Each row was made from one path, in order. Every step used is in the known rows, and no mark comes twice. Write each row's path.
Known rows
pigozep -> vigag: [ -5   4  -5  21   2  -3   0   6  -2   7  -8   0  -8  -8   1   2   3  -5
   8   5  -2  -1 -10   4   7 -11  -2   1  -1  -2  -1  -4  -6  -7  -9   3
   4   0  -3  -2   7   2  -5   4   3   3]
ligome -> bita -> kuzasul -> mesu: [-15  -4   8   6   6  -9   1   0 -16 -12  -9   4  -4   1   0  -3  19 -11
  -9   5   3   1  10   8   2   5  -3   1   1  -4  -6   1  12   1  -2   1
   0  -1 -10  -1   8  -3 -13   1 -11  -1]
saza -> vigag -> diso: [-13  -3  -2  -4   3  -5 -14  15   4 -13   8   6  -4  -3 -12   4 -13   2
  45   5  -5  -1   5  -3   2  -8  -2   4  -4  -4  -5  12   7  -3   2   4
   0   3  -5   0   8   1  20   8  -6  -2]
ligome -> bita -> kuzasul -> mesu -> saza -> sitod -> pigozep -> vigag -> diso: [ -4  -3  -2  22  11 -13 -14  19 -15  -8   1   7  -1  -7 -16  -6   2  -5
  42  15   1   2  -2  11   8  -9  -5   2   1   4  -3  11   2 -12   2   2
  -1   1  -7   1  18  -2   9   4  -7   5]
kuzasul -> sitod -> saza -> vigag: [-20  -4  -3 -14   7  15  -3   1   0  -1   0   1  -3  -6   0  10  -7   0
  30   4  -5  -1   4   0   1  -5   1  -2   0  -1  -4  -1  -4  -5   2  11
   2  -4  -2   3   6  13   9   2  -7  -7]
ligome -> bita -> kuzasul -> sitod -> diso -> vigag: [-19   0  -5  13  15   5  -4   6  -9 -15   5   5  -2   0 -10  -8  -7 -10
   3   5  -1  -5  -4   5   9   1  -6   3   2   5   5 -10  10  -3   9   0
  -1   5   4  -1  12   1   4  -4 -13   2]
pigozep -> sitod: [  6  -3  -2   9   1   4   0  -6  -3 -20  -6  -1   3  -1  -3 -12  -4   2
   5   4  -2   1   0   2   4  -1  -2  -6   2   0  -3  -5  -5 -22   0  -1
   3  -2  -2  -2   1   5  13 -13  -2 -14]
ligome -> bita -> kuzasul -> sitod -> pigozep -> mesu -> saza -> vigag: [-10  -5  -6  -2   3  15   1   2  -6  -1   4   3  -3  -6  -4  10   3  -2
   5   8  -2   2  -3   8   4  -4  -3   2   4  -2  -8  -1  -2 -10  -1   7
  -1  -3  -5   1   2   3 -19  -1  -9   3]
bita -> ligome: [  2  -6   1   8  14   3   4  -4  -1 -17  -2   0   1  -2  -7 -11   3   1
  -8  -1   1  -4   1   3  -1  -7  -5   0  -3  -1  -7  -1   7  12   0   1
  -1  -5   3  -3 -10   0   0   7   2 -15]
kuzasul -> mesu -> pigozep -> vigag: [-11   5  -6  33   5   6   2   3  -8   8 -21   0 -12  -9   3   6   8  -8
  12   7   1   1 -19   8  13  -7  -5   0   2  -3  -4   0  -6  -2  -6   4
   5  -4  -6  -1  19   4 -17   1   7   3]
mesu -> saza -> vigag: [ -6  -3  -8 -10   4  19  -1   5   9   3   3   3  -6  -4  -6  16  -2   2
  11   2  -5   1  -1   1   2  -3  -4   3   1  -4  -6   2   1  -4  -5   6
  -2  -3   0   1  -1   0 -17   3  -4   0]
ligome -> bita: [  1 -10   2   2  -3  -3   6   4 -10  -3   5   4   9   7  -2   4  -5  -5
 -16   3   0   2   4   1  -5   4  -2   2   4   1   8  -4   6   3   4   1
  -4   9   4  -2  -6  -2 -11   0  -7  13]
kuzasul -> mesu -> saza: [  0   1  -4   0  10  13   4  -3  -7  11  -5   4   0  -1  -5   2  15  -2
   2   5   7   3   0   7  10   1  -6   1   8   1  -6   7   2  -7  -6   0
  -3  -5  -2   4  16  -3 -31  -6  -2  -9]
saza -> mesu: [-13  -1   2  -6   5 -12   9  -1  -6   3   1  -1  -1   1   1   0   6   0
  22   1   3   2  10  -4  -2  -6   4   6   7 -13  -5  -4   2   7  -2  -7
  -5   1  -7   0   7   6   5  10   1  -7]
bita -> kuzasul -> sitod -> pigozep -> mesu -> saza -> vigag: [-10  -2  -7  -2   4  16  -2   1  -2   0   3   3  -6  -8  -4   8   5   0
  11   7  -2   1  -4   8   6  -6  -2   1   3  -3 -10   1  -3 -12  -2   6
   1  -7  -6   1   3   4 -16  -1  -7  -1]
saza -> vigag: [-14  -3  -4 -10   0   9  -2   6   7  -5   1   1  -8  -4   0  16  -7   3
  13  -1  -8  -1   1  -2  -1  -3   0   3  -3  -7  -4   0   3   2  -1   7
   1   0  -3  -2  -3   3  -1   7  -4  -1]
bita -> kuzasul -> mesu -> saza -> vigag: [-14  -3  -5  -6   7  16  -3   4   3  -2  -2   4 -10  -5  -6  14   8  -2
  12   4  -3   1   3   4   5  -2  -4   3   0  -6 -11   3   6  -5  -7   6
  -1  -5  -7   1   5   0 -23   4  -7  -3]
saza -> sitod -> kuzasul -> mesu: [-22   2   2  -3  11  -5  -1  -2 -15  -6 -16  -1  -5  -4   4  -9  13  -2
  14   4   2   1  18   8   6   4   3  -1  10  -1   2   5   2  11   5   1
  -3   1  -5   0  24   7   1   6  -6  -6]
mesu -> saza: [ 12   0  -6   0   5  14   1  -1   0  11   4   3   3   0  -8   2   6   0
  -5   3   4   3  -3   5   6  -1  -6   0   5   6  -3   2  -2 -10  -6   0
  -3  -4   3   5   4  -4 -23  -5   0   2]
sitod -> diso -> vigag -> ligan: [-11   3  -8  13   9  -7  -3  19  -1  -2   5   3 -12  -4 -10  -8 -23  -3
  -4  -1  -2  -4   0   2  13  -5  -3  11  -4   1  10   8  -7   5  11  -7
  -1   6   2   6   8  -1   6  -4   3 -13]
ligome -> bita -> kuzasul -> sitod -> diso: [-10  -6  -1   1  12   6  -5   4 -12 -15   1   3  -1  -4  -7 -10  -7 -12
   2   3   5  -3   6   4  -3   3  -4  -1  -2   7  -1  -2   1   0  16   2
  -1   3  -3  -4  14  -3  16   6 -10   3]
kuzasul -> mesu: [-16   1   2  -1   7  -2   2  -3 -10  -1 -11   2  -6  -2   6   1  14  -3
  12   2   4   0   5   3   7   3   0   1   4  -6  -4   7   6   5   0   0
   0   0  -7   0  17   1 -12   0  -3 -14]
mesu -> saza -> sitod: [ 9 -6 -3 -7 16 28  1  6 -7 -2  2  2  5  0 -8  2  4  3 12  6 -3  4  5 10
  2 -1 -3 -1  3  4  4 -1 -2 -6  5 -1 -6 -1 -1  0  6  2 -5  2  1 -3]
diso -> vigag -> ligan: [ -6   3  -5  12   7  -4   0  17   2   2   5   4  -9   0  -7  -6 -17  -2
  -7   0  -5  -4  -3   3  15  -4  -4   9  -4   0  10   5  -8   2   6  -8
   2   5   3   7   4   2  -1  -7   5 -13]
sitod -> kuzasul: [-10   5   0   1  -4 -17  -5  -3  -2   2  -7  -3  -2  -3  -2 -14   2  -2
  -7   1   0   1  14   3  -1   1   3  -2  10   7   4  -1  -3   8   0   3
  -2   0   4   3   5   5  11   3  -6  14]

Which path is each row?
[-14  -4  -3   2   4  -4 -15   9  -3 -16   0   4   0  -7 -15   0 -14   1
  52   9  -5   1   2   1   5 -10  -3   0   0   2  -6  12   0 -12   3   6
   1  -2  -5   2  11   7  29   0  -6  -1]	mesu -> pigozep -> sitod -> saza -> vigag -> diso
[-17   3  -8  16  10  -1  -5   1  -6 -20   0   1  -4  -4 -10 -10 -10  -2
  12   3  -2  -4  -6   2  10  -2  -3   1   3   2   4  -6   7  -9   4  -2
  -2   3   5  -2   9   2  10 -11  -8  -5]	pigozep -> sitod -> diso -> vigag
[-14   4  -2  16   2   5   0  -5 -12   4 -24  -1  -7  -4   1   0   8  -7
   0   4   4   3  -6   7   8   4  -3  -3  10   3  -2   5  -2  10   6   2
   2  -4  -4   2  21   5 -11  -1   4   8]	sitod -> kuzasul -> mesu -> pigozep
[ -3   2  -6   3   9   5   1  -6  -9   5 -10   1  -1  -4  -6  -9  13  -3
   1   7   6   5   7   9  11   1  -5  -2  13   4  -4   5  -1 -10  -5   1
  -3  -5  -1   5  18   1 -23  -8  -6  -5]	pigozep -> sitod -> kuzasul -> mesu -> saza
[ -7   0  -2  11   2   7   7  -2  -6   7 -12  -2  -3   0  -1   6   3  -4
  12   2   2   4 -10   2   3  -2  -2   2   8  -6  -5  -1  -3   8   3  -4
  -2  -4  -6   1  12   6  -5   4   8   6]	saza -> mesu -> pigozep
[  0  -2  -4  19   4  12   3  -8 -11 -19 -21  -1  -1  -2  -1  -8   1  -2
   6   5   0   3  -9   6  10   2  -5  -7   5  -2  -6  -1  -5 -18   3  -1
   4  -5  -6  -2  14   7   1 -15   2 -13]	kuzasul -> mesu -> pigozep -> sitod
[  5  -2   0   7   6   2  -7   4  -9  -2   2   1   2  -2  -2 -11   6  -2
   7   5   4  -1 -10   9  -1   6   0  -7   2   7  -6  -3  -8  -8  16   1
   4  -6  -3   2   8   2   8  -5  -6   0]	bita -> kuzasul -> sitod -> pigozep
[  5   1  -9  21   8  -1  -1  24  -6  12  -2   2 -11  -9  -7  -4 -11   0
   5   5  -2   1  -8  10  10  -9  -2   6  -3   3   7  11 -21  -3   7  -4
   1   1  -3   6   9   1  -3   0  10 -10]	mesu -> saza -> sitod -> pigozep -> vigag -> ligan
[ -6   3  -2   7  -3 -13  -5  -7  -4 -12 -12  -4  -1  -4  -3 -24   0  -1
  -3   4  -2   2  13   5   1   0   2  -6  11   7   2  -4  -6  -7   0   2
   1  -2   3   1   5   9  19  -6  -8   6]	pigozep -> sitod -> kuzasul
[-19  -2   3 -10  13  -5   9  -6 -11   6  -1  -1   6   0   1  -6   6  -2
  37   6   6   2  13   0   1  -8   4   1  10  -6  -5  -3  -5   0   1  -3
  -4  -4  -7   5  16  15  15   6  -3 -12]	kuzasul -> sitod -> saza -> mesu
[  3   1  -8  22   9   4  -3  11 -10   9  -5  -1  -6 -11  -4   1   7   2
  22   9  -1   2 -15  11   6  -8   1  -1   3   4   1  -2 -10  -8   0   3
  -1  -3  -1   0  10   2  -6   1   2   5]	mesu -> saza -> sitod -> pigozep -> vigag
[-19   1  -7   8  17   6  -5   8  -9 -16   3   2  -5  -4  -9  -4  -7  -1
  17   3  -4  -4  -2   4   8  -2  -1   4   2   2   9  -5   9   2   9  -2
  -6   5   4  -2  10   2   9  -2  -6  -1]	saza -> sitod -> diso -> vigag
[  0   0  -6  18  10  -8 -14  19  -7  -2   4   5  -1  -9 -15  -5  -5   1
  50  12   0   1  -7   7   8 -12  -3   1   1   5  -2  12  -2 -12   3   1
  -1   1  -3   1  19   0  16   4  -2   3]	mesu -> saza -> sitod -> pigozep -> vigag -> diso
[-19  -2   4  -7   7 -17   7  -4 -12   8  -2  -3   2  -2   0  -4   7   0
  34   5   5   3  15  -2  -3  -9   6   3  10  -7  -4  -1  -2   3  -5  -3
  -6  -4  -6   6   7  11  13   6  -2  -5]	sitod -> saza -> mesu
[-13   4  -5  29   5  -2   4   3  -9  14 -17  -2  -9 -10   0   4   5  -7
  22   8   1   3 -15   6  10 -14  -2   1   6  -3  -4  -4  -9  -1  -8   2
   2  -5  -6   2  16   8  -4   4   8   8]	sitod -> saza -> mesu -> pigozep -> vigag
[-10   1   1  -5   5  -3  -5   1  -7  -4  -7  -3   0  -4  -2 -14   2   1
   4   4  -4   2  19   7  -2   2   5  -3  10   7   9  -3  -4   9   6   2
  -4   2   2   0   7   8  19   7  -5  11]	saza -> sitod -> kuzasul
[ -6   2  -3  17   5 -14 -12  15  -2  -5   2   5  -3  -7 -11  -5  -6  -2
  41   9  -1  -1  -3   2   8 -13  -4   3  -4   1  -2  11   1  -9  -3   1
   2   3  -3   0  15   0  19   6  -1   1]	pigozep -> vigag -> diso
[-22  -4  -4  -2   4   9  -3  -2  -4 -10 -12  -1  -7  -8  -1   8  -5   0
  33   6  -5   2   1   2   3  -6   1  -3   3  -3  -7   1  -3  -9  -1  10
   1  -7  -5   2   7  12   7  -5  -6  -8]	kuzasul -> mesu -> pigozep -> sitod -> saza -> vigag
[ -4   1  -5  18  13  -9 -13  17 -11  -3   0   6  -3 -10 -13  -5   0   1
  52  13   1   1  -6   9   9 -11  -3   1   1   3  -3  14  -1 -10   3   2
  -1   0  -6   1  24   0  11   4  -2  -3]	kuzasul -> mesu -> saza -> sitod -> pigozep -> vigag -> diso
[ -9   4  -6  30   4   1   5   3  -7  11 -16  -2 -10  -8   1   6   5  -7
  16   6   0   2 -17   5  10 -11  -3   2   4  -6  -4  -4  -8   0  -7   0
   2  -3  -7  -1  15   6  -8   5   9   7]	saza -> mesu -> pigozep -> vigag
[-19  -3  -3   2   7  -4 -14   9  -6 -17  -4   5  -3  -8 -13   0 -10   0
  57  10  -3   1   4   1   7  -9  -2   0   1   0  -7  15   3 -11   2   7
   1  -2  -6   3  18   8  25   0  -6  -6]	kuzasul -> mesu -> pigozep -> sitod -> saza -> vigag -> diso
[  5  -3  -4   1  12   7  -3   7 -15   2  -2   0   2  -5  -5  -1  10   6
  22   7   2   4  -5  11   0   4   3  -4   8   5   0   5  -5  -3  14   0
  -7  -3  -3   1  11   0  -6  -3  -2  -3]	kuzasul -> mesu -> saza -> sitod -> pigozep
[-21  -8   0 -11   6  11  -3   4  -4  -5   0   3  -1  -3  -2   8  -6  -6
  18   6  -5  -1   6   3  -1  -3   0  -1  -1   0  -5  -5  -1  -7   1  11
   2  -4  -3   2   2  10   7   3 -12   2]	ligome -> bita -> kuzasul -> sitod -> saza -> vigag
[  0  -6  -1  23   2   9   2  -7 -14 -23 -19   1   0   0  -4  -9   2  -7
  -3   8  -1   3  -5   8   7   4  -7  -7   5  -1  -6  -4  -1 -18   3   0
   4  -5  -7  -2   9   5  -1 -14  -2  -4]	ligome -> bita -> kuzasul -> mesu -> pigozep -> sitod
